What can hang from each mark:
fafi: tifakan
venumum: tifakan
bozi: tifakan
nuva: ravof
zuvem: tifakan
tesad: nutel poba
sakup: ravof
nefati: nuva tifakan
nutel: tesad tifakan
tifakan: bozi fafi nutel venumum zuvem
ravof: sakup

Every row comes from one small tree of marks. The marks that hang from a mark follow it in brackets, in alphabetical order. Every link used is in the known rows. Which tree was each row made from?
In the rows, 128 means zero.
Known rows:
nefati[nuva[ravof]]: [110 120 187 117 116 115 134 120 144 128 105 139 149 135 136 111 140 123
 135 138 127 138 134 133 130 134 137 133 137]
nefati[tifakan[bozi nutel venumum zuvem]]: [104 107 198 107  69 141 144 123 165 134 117 162 150 140 132 140 147 143
 110 131 153 156 120 114 131 133 113 128 137]
bozi[tifakan[nutel]]: [101 114 188 124 125 129 132 117 140 118 121 152 144 119 115 118 141 122
 118 130 162 154 130 120 141 128 118 132 147]
tesad[nutel poba]: [118 125 173 126 109 122 125 111 135 122 119 143 133 143 124 120 144 112
 135 135 117 129 116 132 125 133 125 122 148]
fafi[tifakan[bozi zuvem]]: [122 120 170 124 111 120 134 121 133 147 122 138 144 130 129 138 137 130
 116 138 140 143 140 117 128 143 124  96 134]
nutel[tesad tifakan[venumum]]: [120 107 106 110  98 119 138 120  92 130 126 140 129 143 128 121 145 120
 122 139 168 134 129 122 118  89 121 129 130]
tesad[nutel[tifakan] poba]: [123 123 166 123 112 114 133 110 125 121 128 133 140 147 125 118 154 113
 128 136 135 132 110 124 121 115 125 127 149]
venumum[tifakan]: [120 119 143 105 128 121 121 135 129 125 116 149 120 134 121 120 136 124
 127 131 147 138 126 132 133 125 128 128 118]
zuvem[tifakan[bozi nutel[tesad]]]: [114 103 162 112 108 121 129 130 100 118 112 146 153 135 114 115 161 128
 117 132 187 151 132 106 136 159 123 106 146]
venumum[tifakan[bozi fafi nutel zuvem]]: [119 120 198 109 103 128 129 140 134 138 114 158 110 143 131 113 134 145
 106 126 161 163 114 105 152 149 113 129 131]
zuvem[tifakan[fafi]]: [125 120 141 126 141 122 124 129 110 113 111 140 123 126 121 112 134 122
 108 138 154 134 115 135 138 129 128 117 127]
sakup[ravof]: [125 126 145 117 139 127 131 122 114 127 119 131 116 122 129 124 117 124
 133 136 158 134 131 132 129 119 128 122 124]
fafi[tifakan[venumum]]: [119 126 149 113 115 126 128 113 127 137 124 140 124 126 121 134 131 122
 119 145 133 125 132 149 114  81 132 120 108]
bozi[tifakan[nutel zuvem]]: [104 110 208 130 111 135 138 121 142 123 127 156 145 127 128 120 140 128
 117 127 159 155 127 111 146 140 110 124 158]
tifakan[bozi nutel venumum zuvem]: [115 113 185 117  84 128 143 126 151 137 124 155 148 141 131 139 140 135
 113 135 149 151 130 114 128 131 118 123 132]
nutel[tesad tifakan]: [126 107 111 118 110 113 136 122  83 127 123 138 130 137 122 118 145 118
 125 135 170 141 130 110 127 119 122 122 144]
tifakan[nutel]: [120 120 173 124 117 126 132 122 132 125 120 147 132 124 114 123 132 124
 122 133 150 149 129 123 132 126 128 134 140]
zuvem[tifakan[fafi nutel venumum]]: [120 121 173 115 121 133 129 127 119 114 118 152 119 131 118 111 137 130
 100 139 160 137 108 140 133  98 127 135 119]
zuvem[tifakan[bozi fafi nutel]]: [119 119 179 123 127 122 128 130 119 118 109 145 135 129 114 113 143 133
 100 135 176 150 117 118 142 148 124 119 134]
zuvem[tifakan]: [123 115 145 122 139 120 127 128 118 114 118 138 147 126 119 122 144 116
 120 137 155 131 128 136 127 132 132 108 128]
tesad[nutel[tifakan[bozi venumum zuvem]]]: [121 115 176 108  81 118 140 126 128 144 124 148 161 155 137 126 165 125
 117 141 150 140 123 117 117 110 115 122 128]
zuvem[tifakan[bozi fafi venumum]]: [117 118 139 112 120 120 127 129 124 122 110 145 137 137 125 125 144 129
 102 143 160 134 118 135 129 120 125 116 112]
nuva[ravof[sakup]]: [130 125 166 130 108 117 127 105 135 125 121 141 157 121 132 119 132 120
 140 131 125 132 139 138 128 128 126 138 132]
fafi[tifakan[zuvem]]: [125 123 173 128 114 127 132 118 125 142 125 140 128 127 128 131 132 124
 119 138 129 133 133 129 127 124 126 103 134]
ravof[sakup]: [134 128 151 128 116 122 124 115 142 123 124 143 149 117 123 134 127 119
 134 132 149 135 132 131 135 128 120 128 132]
fafi[tifakan[bozi nutel[tesad] zuvem]]: [118 111 192 117  86 129 135 118 104 146 121 148 130 138 124 126 145 137
 117 132 163 154 137 100 135 151 117 103 152]

Write each row's tree:
[116 110 164 124  96 128 134 112 117 117 126 143 120 140 119 121 138 123
 130 128 147 146 120 110 136 142 121 124 164]
tifakan[nutel[tesad[poba]]]
[116 119 180 123 103 130 129 103 110 126 130 137 110 136 117 122 137 126
 124 132 143 140 123 119 131 127 125 113 155]
fafi[tifakan[nutel[tesad[poba]]]]
[118 107 160 116 116 129 130 128  89 112 117 150 137 133 115 108 153 124
 119 131 176 143 128 118 135 139 125 113 147]
zuvem[tifakan[nutel[tesad]]]
[129 124 178 123 103 122 135 122 103 139 118 146 121 144 135 105 146 124
 111 136 146 139 107 118 134 117 115 132 143]
tesad[nutel[tifakan[fafi zuvem]]]
[ 97 114 189 111 100 125 135 115 160 124 100 146 150 136 138 115 147 131
 133 134 132 139 123 136 132 133 130 135 140]
nefati[nuva[ravof] tifakan]
[102 111 206 119  98 139 141 120 149 125 129 162 145 132 133 126 143 128
 115 132 151 149 125 122 136 112 110 132 143]
bozi[tifakan[nutel venumum zuvem]]
[107 124 252 109  86 134 133 109 177 117 109 153 163 127 134 114 149 139
 134 128 152 150 121 131 145 132 122 149 150]
nefati[nuva[ravof[sakup]] tifakan[nutel]]
[116 123 155 112 111 121 129 114 138 144 120 137 139 128 121 141 139 127
 116 145 143 133 138 139 115 102 129 112 110]
fafi[tifakan[bozi venumum]]
[115 119 180 113 114 125 131 130 125 120 113 151 134 135 119 118 145 135
  97 139 170 146 114 128 133 118 124 125 118]
zuvem[tifakan[bozi fafi nutel venumum]]
[119 125 211 117  95 138 137 117 132 142 131 150 125 131 128 129 135 133
 111 140 135 139 127 134 123  94 125 122 125]
fafi[tifakan[nutel venumum zuvem]]
[116 118 175 101 114 121 124 134 142 131 116 151 132 136 116 121 144 136
 119 128 169 157 129 114 137 143 126 130 122]
venumum[tifakan[bozi nutel]]
[114 110 150 108  87 133 134 121 105 128 120 156 122 136 123 119 140 126
 124 135 161 142 129 125 127 109 121 136 134]
tifakan[nutel[tesad] venumum]
[ 99 124 210 107 103 138 133 125 160 121  99 153 113 131 125 112 134 142
 108 133 169 157 100 126 155 129 121 146 147]
nefati[nuva tifakan[fafi nutel]]
[122 111 116 123 104 109 139 113  96 126 122 130 119 153 129 123 139 128
 115 133 165 147 109  99 137 142 116 117 154]
nutel[tesad[poba] tifakan[bozi fafi]]
[128 110 142 126 105 108 144 129 127 138 128 136 156 142 132 135 144 128
 116 134 158 150 132 101 128 141 120 110 140]
nutel[tifakan[bozi zuvem]]
[120 109 119 117  94 117 141 109 104 119 137 135 127 152 131 128 147 120
 126 137 150 129 116 120 119  97 121 123 143]
nutel[tesad[poba] tifakan[venumum]]
[109 116 172 104  87 129 131 114 104 144 119 148 128 135 118 126 148 134
 115 140 165 146 138 120 122 112 124 116 127]
fafi[tifakan[bozi nutel[tesad] venumum]]
[102 113 194 110  97 138 141 129 167 127 108 152 144 140 141 130 144 135
 125 133 150 145 115 120 144 142 119 117 150]
nefati[nuva tifakan[zuvem]]
[126 116 144 117  96 117 145 126 123 140 125 143 131 146 141 130 137 134
 100 140 155 145 117 112 130 110 114 127 124]
nutel[tifakan[bozi fafi venumum zuvem]]
[104 118 201 120 102 143 138 120 138 127 122 162 120 133 135 117 133 133
 103 133 150 150 111 123 146 107 106 139 142]
bozi[tifakan[fafi nutel venumum zuvem]]
[120 119 149 118  92 126 138 127 136 142 115 152 128 142 140 134 127 135
 107 139 137 143 120 120 133 128 116 123 124]
tifakan[bozi fafi venumum zuvem]
[115 123 164 114  98 126 132 124 135 135 111 151 119 133 121 124 129 135
 103 138 154 151 120 124 135 115 121 143 121]
tifakan[bozi fafi nutel venumum]
[118 124 174 105 114 123 122 134 132 132 108 154 109 137 119 111 134 141
 106 129 169 161 116 114 148 138 121 138 121]
venumum[tifakan[bozi fafi nutel]]
[106 118 183 127 125 130 129 117 130 119 114 152 121 119 118 109 129 128
 108 130 165 157 116 122 151 122 114 141 149]
bozi[tifakan[fafi nutel]]
[101 120 186 117 113 135 132 115 137 121 117 157 119 125 122 115 132 129
 105 136 159 149 113 133 142  94 113 149 134]
bozi[tifakan[fafi nutel venumum]]
[124 108 115 124 104 111 138 113  98 118 132 130 131 148 126 124 145 118
 130 132 153 135 118 109 126 126 122 114 157]
nutel[tesad[poba] tifakan]
[118 122 141 101 124 116 120 136 129 133 105 149 111 138 126 117 131 134
 113 132 158 150 117 121 142 140 122 128 115]
venumum[tifakan[bozi fafi]]
[119 114 188 125  95 125 140 129 142 137 121 149 148 133 126 132 139 135
 117 130 156 158 132 101 136 158 119 119 147]
tifakan[bozi nutel zuvem]
[117 124 188 120 115 121 128 114 132 140 119 138 135 119 110 129 138 131
 113 137 154 151 138 120 129 132 131 117 132]
fafi[tifakan[bozi nutel]]
[125 122 160 111 116 128 126 136 121 132 115 154 103 143 139 113 126 134
 113 129 141 143 111 123 147 133 117 127 125]
venumum[tifakan[fafi zuvem]]
[125 121 174 121  96 114 136 125 113 143 114 144 137 149 136 114 152 127
 108 136 156 148 113 107 135 135 113 124 144]
tesad[nutel[tifakan[bozi fafi zuvem]]]
[105 109 168 121 110 133 139 121 144 126 127 156 149 135 139 130 141 122
 120 136 143 139 127 129 132 111 111 121 137]
bozi[tifakan[venumum zuvem]]
